Each row was made from one path, in order. Every step used is in the known rows, and no mark comes twice. Write each row's path.
Known rows
zubi, gife, gibeg, rikiz: [  5  -7  -3   9  -2  -3  -1 -12  -2 -10   5  11 -21  -3  -3   4   2   5
  -1   4   3   2   8  -2  -1 -16  -2  -7   4   0  -4   8   1  -6 -17  -5
  -3  -9  -2  -8 -10   6   1  -2  -2  -6  22  -6   4  -7  -1]
rerul, rofig, gife, gibeg, garem, zudimu: [  3 -16  -3  14  -6   3   3   8  -4 -18   0   8 -12   3   1  -4  -4  -5
   3   2   3   3  10   3  -1 -20   8  -8  -1  -7  -7  11  10   8   5   3
   4   4   5  -4  -9  -6   0  -9  -4  -8   9   1  -7   5  -4]
korev, garem, zudimu, rikiz, rofig, gife, zubi: [ -8 -13  -7  18   0  -2  -4   8  -5  -8   6   6 -11  -4  11   0   1  -6
   7  -8   5   2  11  -2   2 -16   1  10   9  -1   9   2   9   6   5 -13
   0   6   5  -4  -4  -7  -6  -8 -13  -6  -1  -1  -9  -9  15]
zubi, gife, zudimu: [ -3  -9  -2   6   8  -4  -4  -2  -8 -10   5  10 -15  -5   3   4   2   2
   4   4  -1  -1   3  -7  -2  -4  -1   7   4  -2  -4   3   9 -10   1   2
  -1  -7  -3  -4  -4  10   4  -6  -3   4   7  -4   4   3   1]
garem, zudimu, sagug, gibeg, gife: [  2  -6  -6   5   4  -4  -4  -2  -4 -13   4  10  -9   5   9   2  -1  -4
   7  -8   6   4  -1   3   2  -4   8   5   0  -5 -12  17   7   2  -4  15
   6   0 -10   2   4  -6   4  -1  -6  -2   1   7  -7   4   5]
gibeg, rikiz, zudimu, garem, korev: [  0   1  -4   0  -2  -3  -3  -7 -13  -9   7   7 -11  -1   5   5  -1   1
   6  -4   8   4   7 -10   4 -15  -8  11   7  -2  -8  -4   3   5 -10 -11
   3  -5   0  -7  -7  13   2  -2  -2   7   9   4  -5  -1   7]
korev, garem, gibeg: [ -1 -12   3   5  -2  -3   2  -5   1  -5   1  10  -8   4   5   1   1   4
   4  -4   4   3  -1  -7   4   0  13  11   4  -2   0  10   1   2  -9   0
   1   5  -6   2  -7  -1  -2  -3  -1   3   3  -2  -1  -8   4]
rofig, garem, korev: [ -2  -5   0  10  -2  -5   0  -6  -7   2  -5   5  -6   3   5   3   2  -6
   8   2   7   4   1  -5   0  -7   2   8  -1  -5   5   2   0   7   0 -14
   4   0  -8   6  -4  -2   2  -1  -1  -1  -1   3  -5  -6   0]
zubi, gife, rofig, rikiz, gibeg: [ -4 -10  -3   7   9   5  -5 -10  -8 -13   2   6 -19   3   5   6   0   5
  -2  10   0   4   0  -8   2 -20   0   6   1   0   2   2   4 -11  -4   9
   4  -3  -6  -6 -13  -2  -2  -8  -8  -9   2  -6  -1 -11   1]
rikiz, rofig, gife, zudimu, garem, korev: [-11  -8 -14   4  10   2  -1   2  -9  -9   3   3 -16   2  11   2   2  -4
   4  -5   4   4   8 -12  -1 -21  -7  22   1  -3  -6  -4  10   7   4 -25
   3  -6   9  -9  -1   7   0 -12  -8   1  -1   4  -7   0  13]
zudimu, garem: [-4 -5  1 -6  5 -5  0 -5 -6 -7  0  5 -8  4  3  4  1  4  3 -2  6  2  6  1
  3 -1  6  8  5 -1 -3  5  3  3 -1  0  6 -2 -2 -3 -5  3  0 -5  0 -1  9  2
 -5 -2  1]
sirigu, rofig, gife: [ -7  -7  -5   3   5   0   1   6  -4  -6   2   7 -17   0   2   1  -3  -3
   3   2   0   3   3   6  -1 -16   6   5  -3  -7  -9  12   4   0   9   2
   5   3  -1   6  -5   6  -1  -4  -3   0  22  -3  -7   3   2]
garem, korev: [  0  -8  -1   7  -1  -2   0  -4  -3   0  -3   6 -11   3   2   3   1  -1
   6   5   3   5   1  -2   0   1   3   8  -2  -3  -4   3   3   4  -4  -8
   1  -1  -4   4  -7   3   4  -2  -3   0  -5  -1  -1  -7  -4]
zubi, gife, gibeg: [  4 -12  -3  10  -1  -4   0  -7  -1  -7   0  12 -19  -1  -2   0   1   8
  -1   7  -1   5   5   0  -2 -11   3  -1   0   0  -1  10   3  -6  -9   3
  -1  -7  -4  -5 -15   2   0  -4  -2  -6  15  -7   4  -7  -4]
zudimu, rikiz, gibeg, gife, rofig: [ -6  -7  -2  -3  -2   4  -3  -6 -10 -13   6   6 -21   3   9   8   1   5
  -2   4   5   2   5   0   4 -17   2   6   2  -9  10  13   7  -5  -5   1
   2  -7   2  -4 -10   4  -3  -1  -6 -14   6  -1  -5 -15   2]
sagug, zudimu: [-5 -8  0  4  5  1 -2 -4 -2 -6  1  6 -2 -1  4 -3 -5 -2  5  0  7  2 -1  2
  0  8  2  8  3 -5 -9  4  1 -3  4  3 -4 -1 -3  5  6 -1  3 -4 -3  4 13  1
 -2  1 -4]
gibeg, garem, zudimu: [  3  -6   3   2  -5  -3  -3   2  -5 -12  -2   8  -3   2   2  -3  -3  -7
   8  -2   9  -4   4   1   1   0   5  -3   6  -4  -2   8   9   5   1   5
   4   5  -5   4   1  -6   1  -6  -2   3  -2   3  -6   3   0]
sagug, zudimu, rikiz, gibeg: [ -6  -8   7   0   2   5  -6  -7   1 -10   6   5  -7  -2  10   0  -4   4
  -3  -1   7   4  -1   3   2  -1   0  13   5  -9   1   7   1  -6  -7   2
  -3  -5  -1   4   2  -1  -3  -4  -5  -8  16  -2  -3  -6  -2]
rerul, rofig, rikiz, gibeg, sagug: [  1  -7   5  -2  -6   4  -5  -5  -5 -13   3   0  -1   7   5   7  -1  -1
  -5   3  -3  14  -3  -3   5 -12   8   4  -1  -6   1   7   2   0  -2  20
  11   5  -2  -8  -1  -3   2  -2  -4  -8   0  -6  -4  -8  -3]
zudimu, garem, gibeg: [ -2  -7   3  -6   6  -8   3 -10  -1 -10   3   7 -10   6   6   2   2   9
   1  -6   8   7   4  -2   3  -4  11  13   2  -1  -5   7   2   1  -9   4
   7   1  -8  -1 -15   2  -1  -6  -1  -2  10   2  -4  -3   4]
korev, garem, zudimu, rikiz, rofig, gife, gibeg, sagug: [  1 -12  -7  11 -11   6  -5   8  -5 -11   3   5 -13   2  10  -3   0  -5
  -5  -7   5  10   8  -3   5 -21   4   0   6   0   6  12   8  10  -8  -3
   1   0  11  -9  -8 -10  -8  -8 -10  -6   9  -6  -5  -9  15]
zudimu, rikiz, gibeg, sagug, rofig, gife, zubi: [-11 -12   0  13   3   5  -9  -2   1  -6   8   6  -8   3   4   9   0  -5
  -2  -3  -4   9   6   3   2 -24  -4   7   1  -7  18   8   1  -1  -5   7
   5   4   2  -1  -4  -6  -4  -2  -6 -10  11  -5 -11 -13   0]
zubi, gife: [  1  -8   0   5   1  -6  -3  -4  -6  -4   1  10 -13  -3  -2   0   1   6
   4   7   2   2   2  -1  -1  -6   5   4   3   0  -1   5   3  -7  -4   5
   1  -2  -5   0  -9   6   2  -2  -4  -1  14  -4   2  -1  -3]
korev, garem: [ -2 -10   1   6  -3   0  -1   0  -2  -2  -2   8  -5   0   2   2  -1   0
   7   0   2  -1   2  -3   4   3   8   6   6  -2   3   7   1   4  -2  -2
   0   1  -1   0   2   0  -1  -2   0   4   1  -2  -1  -7   2]
zudimu, gife, rofig: [ -6 -11  -1   6   4   5  -2   2  -5 -17  -1   4 -18   5   1   0  -2   7
   5   4   3   3   6   2   1  -7   3  -1   0  -1  12  10   8  -2   9   3
   2  -3   5  -5 -15   5   1  -4  -4  -3   8   0  -5  -3   2]
gibeg, gife: [ -1  -4  -3  -3  -2  -6   0  -5  -7  -4   5   9 -11  -1   1   3   0  -1
   6   1   2  -1   2   4   0  -3   7   4   0  -7  -2  12   5  -2  -2  -2
   2  -2  -5  -1   3   5   4   0  -2  -3   7   2  -4  -3  -1]
zudimu, gife, gibeg, sagug, rofig, rerul: [  0 -17   3  11  -7   9  -4   2   5 -12  -6   7  -9  12  -1  -1  -2  -2
  -1  -5  -4  10  -1  10   1 -19  -4 -14   0  -3  18  18   1   6  -3  14
  10  -5   0 -12  -7  -3  -3  -1   1  -1  20   0  -8  -7  -2]
rerul, rofig: [  0 -10   5   2  -7  -2   1   2  -3 -11  -3   6  -5   3   1  -1  -2   4
   4   7   0   7   4   5   2  -5  10  -2   0  -5  -1   5   3   2   7   6
   4   5   1  -3  -8   6   5  -1  -1  -4   7  -1  -1   0  -7]
gife, rofig, rerul: [ -6 -12   2   8   3   3   2   1  -4  -8  -8   6  -8   9   2   2  -2  -2
   7   3   5   2   4   3   2 -11  -2  -8   2  -1  11   9   1   1   8   8
   5  -2   1  -4  -5  -4  -2  -5  -3  -1   0   5  -6  -5   0]
rerul, rofig, rikiz: [  1 -10   5   0   0   3  -1  -4  -6 -10   0   3  -6   4   3  -1   0   1
   4   4   0  10   1   1   3  -6  10   0   0  -6  -2  -1   5   1   5   6
   7   4  -3  -1  -3   4   4  -3  -3  -8   8  -3  -2  -6  -6]
sirigu, rofig, gife, zudimu, garem, korev: [ -8  -8 -12   2  16   0   3   5 -14  -9   4   5 -21   0  10   9   3  -4
   3  -4   0   2   4  -8  -1 -18  -1  18  -2  -7 -17   2  11   7   9 -13
   6  -5   3  -2 -10  13   0 -10  -5   4  10   2  -8   4  11]
rikiz, zudimu, gife, gibeg, garem: [  6 -10   1   3  -8   7  -5   2  -4 -21   5  10 -14   0  -1  -8  -8   4
   1  -6   0   2   8   0  -2 -18  -5   0   4  -5  12  13   8   1  -2  -2
   4 -10   2  -8  -6   5  -1  -4   1  -2  11  -1  -5   1   4]
zubi, gife, gibeg, sagug, zakos: [  9  -7  -3   5  -4  -6  -1   1  -5  -7   0  11 -13   6  -3   6   3   4
  -7   5  -3  11   4   5   2 -15   1 -13   3   4   3  13   2  -5  -9   4
  -3  -6  -7  -3  -9  -6   3  -3  -2  -4  11 -10   6  -2   2]
sirigu, rofig: [ -2  -5   1  -5  -2  -4   1   3  -3  -8  -2   7 -13   3   2   1  -1   0
   4   2   2   2   1   7   1  -5   7   0   0  -6  -9  12   4   2   6   6
   6   4  -6   5  -9   7   0  -1  -1   2  14  -3  -3  -2   1]
korev, garem, zudimu, gife: [ -1 -11  -1  14  -2   2  -4   5  -3 -13   1   6 -11  -2   6  -1  -2   1
   6  -1   2  -2   0   0   2   6   7   3   6  -1   3  12   9   5   5   7
   3   1   1  -3  -8   1  -1  -4  -6   3   2   1  -5   2   3]
rofig, garem: [-4 -5  3  5 -1 -5 -1 -5 -6 -4 -3  6 -3  2  4  3 -1 -5  6  0  7  2  4 -1
  1 -5  7  2  1 -5  7  7  0  3  4 -2  6  1 -8  6  4 -5  0 -1  0 -1  9  2
 -5 -3  0]
rofig, gife: [ -6  -8  -3  10   8   1  -1   0  -4  -4   3   7 -11  -1  -1  -1  -3  -2
   6   2   2   4   6   1  -1  -7   4   6  -2  -3  -2  10   2  -2   4  -1
   0   0   1   4   3   0   1  -5  -3  -4  11   0  -4   2  -3]
sirigu, rofig, rikiz, zudimu, sagug, gibeg, gife: [  4  -2 -10  -9   4   0  -7  -1 -13 -16  11  10 -12   3  12   0  -3  -3
   4 -14   0   8  -4  -1   4 -24   3  12  -1 -11 -15  12   7  -1  -1  12
  13  -3 -13   0   5   7   3   1  -5   2  18   1  -9   0  15]
gife, rofig, rikiz, gibeg, garem, zudimu: [ -3  -9   1   4   3   8  -5  -4  -6 -20   0   4  -9   8   7   4  -4  -9
   2   1   8  -2   3  -6   4 -12  -1  -1   4  -4   0   5  11   2   1   9
   7   4  -4  -1  -4 -14  -4 -11  -8  -5 -14   0  -8  -6   3]
sirigu, rofig, garem, zudimu, sagug: [ -5  -5  -4   6  -1 -10  -2   1  -9 -12  -6   6  -7   6  13   1  -1  -5
   7  -3   6   3  -1   6   1 -10  13   5   1  -7  -3  13   5   8  12  17
  10   8 -11   9  -6  -7   0  -3  -7   4  16   6 -10   9   9]

Write each row's path
[ -1   0   4   1  -5  -4  -2  -9  -2 -16  12  11  -9   0   3   0  -4   3
   4  -6   8   7   5  -6   3 -12  -1   4   4  -4  -7   6   0  -7 -11   5
   1   2  -6  -3  -6   9   3   0  -3   7  16   0  -1   3   6]	garem, gibeg, rikiz, zudimu
[  2  -8  -4   0 -11  -3  -8  -3 -11 -10   1   5  -9  -1  10  -7   1   3
  -7  -6  11  11   3  -4   1 -32  -1   6   7  -3  15   3   2   1  -9  -9
   0  -7   1  -6  -8  -6  -5  -3  -8  -5  36  -5  -3  -7  12]	zubi, gife, gibeg, sagug, zudimu, rikiz, rofig, garem
[ -5  -2  -6  -9   9   3  -2  -7  -9 -16  13   7 -20   0  14  13   0  -7
  -1  -3  -6  -1  -5  -5   1 -14   0  14  -1 -15 -15  13  12  -5   3   3
   9  -5  -9  -6   4  10   1  -6  -5  -5  -1  -4  -5  -5   7]	sirigu, rofig, rikiz, gibeg, gife, zudimu
[ -1  -8  -8   5  -1   4   1  -2 -10 -20  10   8 -16  -1   4   2  -4   5
  -1  -1   2   9  18  -4   3 -32  -2  -2   4  -4  -9   4   4   3  -2  -2
   3  -6  10 -16 -10  12  -1  -5  -3  -6  31   3  -7   5   2]	rerul, rofig, gife, gibeg, rikiz, zudimu, garem
[ -2  -1  -1   4  -3   3  -7  -1  -7 -19  12   8 -13  -4   1  -2  -6   3
   4  -3   4   3   7  -2   1  -9  -7   2   6  -3   4   9   4  -5  -2   1
   2  -7   2  -7  -2  16   4   1  -3   4  23   0  -4   7   4]	gibeg, rikiz, zudimu, gife
[  0  -2   2   0  -6  -1  -4   2  -1  -8   1   7  -1   8   3  10  -1  -3
  -6   3  -1   9   1   4   5  -4   1  -3   2  -1   5  15   0  -3  -5  11
   1   0  -9   2   7 -11   1  -2  -2  -2  -5  -5   0  -1   0]	rikiz, gibeg, sagug, zakos
[ -1  -8   5  -1  -7   1  -4  -4   1 -10   0   8  -4   3   0   2  -4  -3
   1   1   5  -4   3  -1   1  -9   2   9   4  -8   5  10   3   1  -7   1
   3   0  -4   1   5  -6  -2  -4   1  -4  -3  -2  -6  -5  -3]	rikiz, gibeg, garem
[ -8  -7  -8   6  -1   0  -2   3  -2  -8   1   5 -10   2   3  -7  -4  -3
   5   0   6   4   7   1  -1 -18   2   8  -1  -2   0   8   4   1   4 -11
   1   1   4  -2   3  -2  -2  -7  -8  -4  11   0  -5   0   2]	rikiz, rofig, gife
[ -7  -8  -8   8  -4   1   0  -2   1  -9   8   8 -11   1   6  -3  -1  -1
   6  -9  11   1   7  -9   3 -26   4  12   4  -2  -1   5   1   3 -14 -17
  -4   5   5  -4   0  -1  -5  -4  -8   1  16   0  -5  -5  13]	korev, garem, gibeg, rikiz, rofig, gife
[ -1  -5  -1   5   3  11  -7   4  -7 -28   8   6 -16   2   2   1  -8   2
   3  -6  10   7   9  -5   4 -23 -12  -9   3  -1   3   8   6  -4  -3   4
   2  -8   4 -12 -11   9   1   1  -3   4  14   2  -6   2  13]	sagug, gibeg, rikiz, zudimu, gife, rofig
[ -2 -11  -5  11  -4   3  -2   2   1 -14   3   6 -21   2  10  -7  -1  -2
  -2  -3   7  10  12   6   1 -20   1  -3   1  -3  -1  12  10   3  -2  -8
   1  -2   5  -3 -12  -6  -5 -10 -11 -14  12  -3  -3  -5   5]	garem, zudimu, rikiz, rofig, gife, gibeg
[ -5  -9  -1   2  10   6  -1  -7  -8 -10  -1   3 -12   7   4   2   0  -2
   6   3   4   5   3  -4   4  -6   3   0   0  -1   2   2   6  -2   5   1
   4   0  -1   0  -6  -2   0  -7  -4  -5   0  -2  -2 -13   2]	gife, rofig, rikiz
[ -2  -9  -7  14   1  -7  -3   5  -5  -6  -4  10  -3   7  10   3  -1  -1
   8  -2   0   1   0   5   5   8   9   2   9   1   2  10   4   5   4   8
  -3   3  -6  10   7 -12   2  -7  -8   6  -5   3  -1   5   7]	korev, garem, zudimu, sagug, zakos
[ -7  -8  -3  -2  -1 -10   0  -9  -9 -10  13   7  -7   0  17   0   2  -1
   5 -16  13   3   2  -2   0 -24   2  19   5 -11  14   2   4  -1  -3 -21
   0   2 -10  -1  -2  -5  -2  -1 -11  -8  20   3 -13 -11  17]	sagug, zudimu, rikiz, rofig, garem, gibeg, gife, zubi
[ -2 -15  -5  17  -1   7  -1   2   3 -13  -3  11 -12   5   2  -5  -5 -12
   5  -2   4  -1   8   5   0 -19   1 -10   0  -7  -6   9   9   8   1   0
   3   4   1   4  -4 -11  -3  -9  -4  -2  13   2  -8   0  -5]	sagug, rofig, gife, gibeg, garem, zudimu
[ 3 -9 -8  1  2  1  0 -7 -6 -5  0  4 -7  6  5  4  2  0 -3 -4  6 11  0 -6
  2 -7 -1 13  2 -1 -9  5  2  9 -9 -4  0 -7  1 -8 -9 -4  0 -5 -2  1  7  1
 -4 -8  5]	gife, gibeg, sagug, zudimu, garem, korev
[  7  -7   7  -7 -13   1  -8   9  -2 -20  -1   6  -6   4  10  -9  -2  -6
   1 -14  19   4   6   2   4 -18  -1  -5   7  -5   2   5  11   8 -10  -7
   7   3  -3   1  -5  -7  -3  -5  -5  -4   3   0  -7  -5  13]	sagug, gibeg, garem, zudimu, rikiz, rofig
[-10 -10  -5  10   9   7  -6   4  -3  -9   4   7  -5   3   3   2  -2 -12
   5  -2  -3   5   3  -3   1 -13  -3   3  -1  -5  -1   6   7   0   7   5
   1   2   6  -2   6   2   2  -4  -2   8  13  -1  -5   3   1]	gibeg, sagug, rofig, gife, zudimu
[  5 -12   1   4   9  13  -7   5  -7 -27   2   2 -12   7   5  -2  -4  -6
   5 -10  12   4   3  -5   3 -13  -2  -8   1  -2   2   5  15   4   2   7
  10  -1  -3  -2 -10  -8  -2  -7  -5  -3  -2   2 -10  -3  13]	sagug, gibeg, garem, zudimu, gife, rofig, rikiz
[  0  -6  -4   4 -10   3  -4  -3   4 -21   5   5 -21   4   2  -3  -2   5
  -1  -3   5   4  10   4   0 -19  -6  -3   2  -1   6  12   5   3 -11 -16
   1  -7   5 -14  -8   5  -2  -3  -6  -9  18  -3  -2  -7   6]	zudimu, gife, gibeg, rikiz, rofig
[  1  -9  -1   9 -10   6  -8   1  -4 -18   0   8  -6   6   4  -3  -5  -2
  -1  -5  -3  12   3  -1   3 -26  -5  -7   1  -4  17  12   3   5   1   9
  10  -3  -3  -8 -10  -2  -3   1   0   4  25   1  -9   0   4]	rikiz, zudimu, gife, gibeg, sagug, rofig, garem
[ -3  -7   1  -9  10  -4   0  -6  -5 -16   7   6  -7   6   8  10   5   2
  -2 -11   5   8   2 -11   5  -5   6  13   3  -1  -3   9   7   1  -5  10
   7  -1  -2  -9  -9   4   2  -6   0   7   5  -1  -3   2  13]	gife, zudimu, garem, gibeg, sagug
[ -3  -8  -1   7  -4  -3  -7  -4  -1 -16  -1   9  -2   6   7   0  -4  -3
   4  -2   5  -4   1   2   1  -5   7  12   5  -6   3  14   6   2  -4  18
   5   3  -5   3   6 -13  -1  -7  -6  -2  -6   5  -8   5   1]	rikiz, gibeg, garem, zudimu, sagug
[ -4  -5   2   0  -8  -8   1  -5   0 -12  -2   6  -4   8  11  -5   0   1
   3  -6  12   7   2  -4   1 -19   7   9   0  -4   8   8   1   4  -3  -7
   6   7 -10   0  -9  -7  -3  -5  -5  -2   9   2  -6  -4   7]	rikiz, rofig, garem, gibeg
[ -4  -3   1  -3  -3  -6   1   2  -8  -6  -5   5  -8   3   6   2  -1  -5
   4   0   5   2   1   4   1 -14   8   1   0  -7   0  11   3   6   8   0
   9   4  -9   8  -6   1  -1   0   0   1  18   0  -7   0   3]	sirigu, rofig, garem
[  2  -6  -1   3   6  -6   1  -3  -2  -8   9  11  -8   1   1  11   1  -5
   6  -8   2   2   6   0   0  -9   0   2   0  -5  -4  14   4  -1  -4  -3
   4  -1 -11  -7   4  -3   4   2  -1  -5  -8   0  -8 -11   5]	sagug, gibeg, gife, zubi
[ 3 -2  1 -2 -5 -4 -2  4 -5 -5 -1  7 -1  7  0  6  0 -3  0  0  1  9  2  6
  5  1  3 -8  3  1  6 12  2  0  2  4  0  1 -5  5  4 -7  5 -1  0  2  2 -5
  1  0  2]	gibeg, sagug, zakos
[ -8  -9   1   7  15   5  -5   0  -8  -8  11   7 -18  -7   8   3   1  -1
   3  -4   3   4   8  -4  -1  -8   0   8   2  -7   5   5   9  -5   3  -8
  -1  -9   7   3   3  10   1  -7  -3  -6  16  -3  -2  -1   6]	rofig, gife, zudimu, rikiz
[ -2 -10 -15   3   7   4   2   2 -10  -7   2   3 -16   4   5   6   0  -3
  -5  -6   3  11   1  -3   0 -25   0  14  -2  -5 -18   8   5  10   0  -5
   3  -4   3  -5 -12   0  -3  -7  -5   2  26  -1 -10  -2  10]	sirigu, rofig, gife, gibeg, sagug, zudimu, garem, korev
[ -3  -8  -8  -1  10 -10   1  -5  -7 -13  11  14 -15   8  13   8   4   4
   5 -10  -3   3  -1   0   1  -2   6  12   1  -7  -2  14   7  -6  -1  -1
  -3  -6 -11   5   9   2   8  -5  -5   2   4   4  -1   7  11]	garem, gibeg, gife, zudimu, sagug, zakos
[-3 -8  5 -1  4  3 -5 -5 -4 -6  5  6 -7 -4  7 -4 -2  4  3 -4 10  4  1  3
  2  6  2  8  6 -7  1  3  3 -4  0 -3 -4 -4  0  8  1  3  1 -3 -3 -3 23 -2
 -1 -4  0]	sagug, zudimu, rikiz
[ -5  -3   0  -1  -9  -6  -2   0  -3  -8  -5   4  -2   5   8  -4  -2  -6
   5  -2  10   4   6   0   1 -16   4   5   2  -3  10   5   2   5   4 -10
   6   4  -4  -1   1  -7  -3  -3  -4  -1   8   2  -6  -3   5]	rikiz, rofig, garem
[-12 -12  -6  12  14   7  -4   1  -1  -9   3   9 -12  -1   6   1  -3  -9
   8   0  -3   1   4  -1  -1 -10  -3   3  -1  -8  -5   3   8  -2   9  -4
   0  -1   5   3   5   4   1  -7  -3   4  14   2  -3   3  -4]	sagug, rofig, gife, zudimu
